Known rows, with every step that occurs
q-f-y-j-x: -1.034	-2.746	-0.316	-2.306	1.783	3.009	-2.112	-0.942	5.260	-1.595	1.393	0.519	0.958	-0.907	-1.250	1.518	1.929	1.353	3.213
q-e-y: 0.610	1.350	-0.696	1.590	-0.979	3.494	1.180	-0.571	1.646	0.235	2.836	-0.646	3.297	0.375	-1.255	0.992	0.048	-0.160	-0.626
y-j-x: -2.090	-3.907	0.940	0.845	1.744	0.495	-2.635	-0.821	-0.134	0.838	0.160	-1.038	1.813	-0.946	-1.115	0.717	2.062	2.255	3.359
e-x-f-y-j: -1.013	1.550	2.559	-1.516	-1.264	0.700	-3.652	-1.730	3.099	-0.758	-1.319	4.039	0.605	1.337	-0.926	0.658	2.431	3.211	-1.303
x-e-y-j-q: -3.101	-6.226	-1.916	2.744	0.125	0.463	-1.814	-2.612	1.056	-0.275	0.027	2.230	4.739	0.234	2.306	2.609	2.577	4.627	1.924
q-f: 2.656	-0.177	-0.575	-2.219	0.083	0.703	1.253	0.039	2.234	-1.017	0.213	0.522	0.298	0.485	-0.908	0.584	0.033	-1.306	1.508
j-x-f-y: -0.817	0.620	2.024	-0.037	3.157	1.603	-3.447	-1.308	2.916	-1.581	0.247	1.354	-0.121	0.204	-1.531	-1.088	5.078	-0.480	-1.371
q-e-x-f-y-j: -1.606	2.253	1.047	-1.656	-1.579	3.068	-2.533	-2.600	4.286	0.051	-0.893	1.677	2.324	2.127	-1.919	-0.334	1.509	2.859	-2.138
j-q: -1.396	-1.803	-1.604	0.449	1.539	-0.026	0.335	-2.116	0.046	-0.304	-0.867	0.039	-0.228	1.532	0.861	-1.410	0.732	2.214	-0.028
x-f-y-j-q-e: -3.075	-1.051	-3.339	-1.043	2.023	2.651	-2.657	-5.169	4.153	-0.011	-1.941	1.115	2.086	2.159	1.276	-1.367	1.955	4.883	-2.323
f-y: -1.660	1.077	-0.661	-0.992	0.169	1.679	-0.576	-0.216	3.450	-1.321	1.163	1.239	-0.871	-0.569	0.411	0.269	-0.120	0.318	-1.749
x-f-y-j: -1.229	-0.156	-0.585	-1.118	0.647	0.254	-3.855	-2.384	2.757	-0.236	-1.578	3.386	0.451	-0.296	1.449	1.333	2.374	3.239	-1.344
q-j: 0.226	-0.250	-2.829	-0.617	-1.522	1.921	-1.115	-0.352	-0.983	0.401	2.043	1.203	-0.212	-0.409	-1.434	-0.840	-0.586	0.666	-1.480
f-y-j: -2.756	-1.076	-1.337	-1.193	-0.284	1.335	-2.403	-1.197	3.433	-0.063	0.294	1.590	0.219	-0.886	1.877	1.720	-0.393	3.227	0.142
x-f-y: -0.224	2.102	0.063	-0.953	1.269	0.599	-2.186	-1.510	3.013	-1.411	-0.639	2.843	-0.493	0.499	0.547	-0.453	2.538	0.281	-3.064
q-j-x-f: 0.907	-0.935	-0.231	0.289	1.760	1.790	-3.796	-1.263	-1.516	0.224	1.138	1.109	0.811	0.309	-3.550	-2.250	4.486	-0.066	-1.484
f-y-j-q-e-x: -4.575	-0.268	-1.081	-1.170	-1.259	3.781	-0.408	-3.455	4.615	-0.529	0.106	0.348	1.782	2.989	-0.736	-1.252	-0.634	5.166	-1.133
q-j-x: -0.541	-1.616	-0.867	0.359	0.546	2.659	-2.015	-0.031	-1.268	0.265	2.829	-0.663	0.414	-0.722	-3.344	-1.750	1.806	-0.186	-0.027
j-q-f-x-e-y: 0.902	-4.958	0.499	0.136	-0.312	2.659	0.951	-2.694	4.443	-1.812	1.961	2.237	3.803	-0.181	1.163	0.130	2.967	0.346	3.500

Rows
-1.977	2.870	0.592	-1.207	0.280	3.257	-0.485	-3.548	4.315	-1.451	-0.869	1.567	0.857	4.378	-1.968	-3.375	2.308	2.225	-4.078
j-q-e-x-f-y
1.318	-5.771	1.497	-0.617	-1.978	2.311	-0.971	-1.239	4.348	-0.388	2.097	2.571	5.175	-2.621	1.150	2.933	2.078	1.146	5.260
q-f-x-e-y-j
-0.291	-1.922	-0.405	1.487	-0.958	0.849	-1.573	-0.384	0.394	0.483	1.735	1.814	2.750	-1.350	0.974	3.459	0.936	3.251	1.711
e-y-j
0.570	-2.415	2.458	2.038	1.965	0.667	-4.336	-1.450	-0.338	0.306	0.702	2.077	3.484	-0.838	-1.307	2.188	5.886	2.408	1.993
e-y-j-x-f
0.992	-0.600	2.467	0.910	3.205	-0.015	-2.849	-0.926	-0.640	-0.591	-0.685	0.248	0.950	0.580	-2.192	-1.407	4.846	-1.034	0.217
j-x-f
-2.183	-4.096	1.612	2.080	1.839	0.518	-1.754	-0.055	0.352	-0.734	0.514	-1.448	3.153	-0.273	-1.687	-0.417	3.308	-1.617	2.276
j-x-e
-0.484	4.568	2.031	-1.376	-1.068	3.284	-0.769	-1.674	4.530	-1.130	0.003	1.499	1.127	3.018	-2.995	-1.982	1.522	-0.090	-3.751
q-e-x-f-y
-2.561	-4.019	-2.408	0.090	1.021	-0.163	-1.301	-2.893	0.179	0.694	-1.844	0.634	0.881	0.734	1.931	0.086	0.459	5.006	1.434
y-j-q
-2.900	-1.352	-0.464	-0.193	-1.299	2.204	0.255	-3.148	1.323	0.850	-1.101	-1.030	2.489	3.046	-1.425	-1.705	-0.654	4.666	0.505
y-j-q-e-x
1.343	-2.753	0.121	-2.682	0.662	1.925	1.433	-2.942	3.426	-0.775	-0.103	0.765	-0.133	0.161	0.699	-2.368	0.670	0.947	2.817
j-q-f-x
-4.855	-5.239	0.329	0.934	1.151	1.789	-3.748	-1.298	3.722	-0.759	0.608	0.220	3.143	-1.258	0.120	1.539	2.976	1.620	2.171
f-y-j-x-e
0.895	-3.685	-2.282	-0.435	0.430	1.824	0.012	-2.315	2.540	-0.748	0.959	2.403	2.767	0.667	0.978	2.485	1.589	4.002	2.953
e-y-j-q-f
-0.421	-0.670	-2.732	-2.778	1.668	2.472	1.126	-2.216	5.694	-2.506	0.458	1.949	-0.969	1.580	0.844	-0.534	0.793	1.296	-0.471
j-q-f-y
-2.937	-7.166	0.372	2.084	-1.182	1.681	-1.941	-3.737	2.113	0.157	0.696	2.325	4.792	-1.359	3.052	1.013	2.922	4.535	3.854
f-x-e-y-j-q
-0.484	-2.849	1.920	0.780	2.668	-0.341	-4.322	-1.964	-0.321	0.862	-1.594	0.200	2.085	-0.024	-1.381	-0.024	4.663	1.969	1.929
y-j-x-f
-3.238	-3.173	-3.463	0.127	0.834	2.088	-0.084	-3.791	1.188	1.398	-1.431	-1.602	2.488	1.893	0.759	-1.295	-0.508	4.517	0.500
y-j-q-e
-0.915	-0.365	-2.305	1.872	0.731	3.546	1.329	-2.361	1.667	-0.092	2.178	-0.607	2.936	2.129	-0.192	-0.400	0.621	2.065	-0.782
j-q-e-y
-2.860	-0.367	0.811	-1.255	0.227	0.908	-2.801	-3.670	3.145	-1.290	-2.121	4.084	0.146	2.681	0.083	-0.698	3.011	5.348	-1.565
e-x-f-y-j-q
-1.515	-4.858	-0.243	2.426	-1.599	0.585	-2.195	-0.616	0.890	0.245	1.147	1.835	4.913	-1.087	1.385	4.015	1.854	2.118	2.121
x-e-y-j
-3.330	-6.551	0.898	1.937	1.173	0.198	-3.377	-0.963	0.585	0.501	-0.462	-0.998	4.265	-0.956	-0.728	1.253	3.136	1.300	3.759
y-j-x-e
-3.503	-2.710	0.226	-0.372	1.606	2.106	-3.447	-1.034	3.043	-0.451	1.280	0.042	0.742	-1.581	-0.369	1.088	2.069	2.577	1.732
f-y-j-x
-1.263	-3.538	2.132	0.330	-1.384	0.785	-0.601	-0.904	1.955	-0.009	0.120	0.092	2.224	-1.737	1.074	-1.080	1.138	-0.868	2.116
f-x-e
-1.300	-5.851	1.813	1.527	-2.380	1.595	-2.166	-1.485	2.058	0.723	1.830	2.038	5.086	-2.989	1.930	2.612	2.058	2.232	3.912
f-x-e-y-j
2.809	-0.938	1.540	-3.135	-0.869	1.871	1.062	-0.886	3.238	-0.706	0.719	0.548	0.079	-1.327	-0.235	-1.090	-0.064	-1.228	3.159
q-f-x
0.189	-1.635	0.833	2.366	1.678	3.189	-3.263	-2.151	0.888	0.926	1.338	-0.173	5.313	0.130	-2.408	1.108	4.637	1.918	1.365
q-e-y-j-x-f
-0.716	-3.893	-0.656	2.905	-0.365	3.531	-2.561	0.039	-0.185	-0.644	4.996	1.166	4.229	-1.089	-2.909	1.152	3.889	-0.743	0.582
q-j-x-e-y
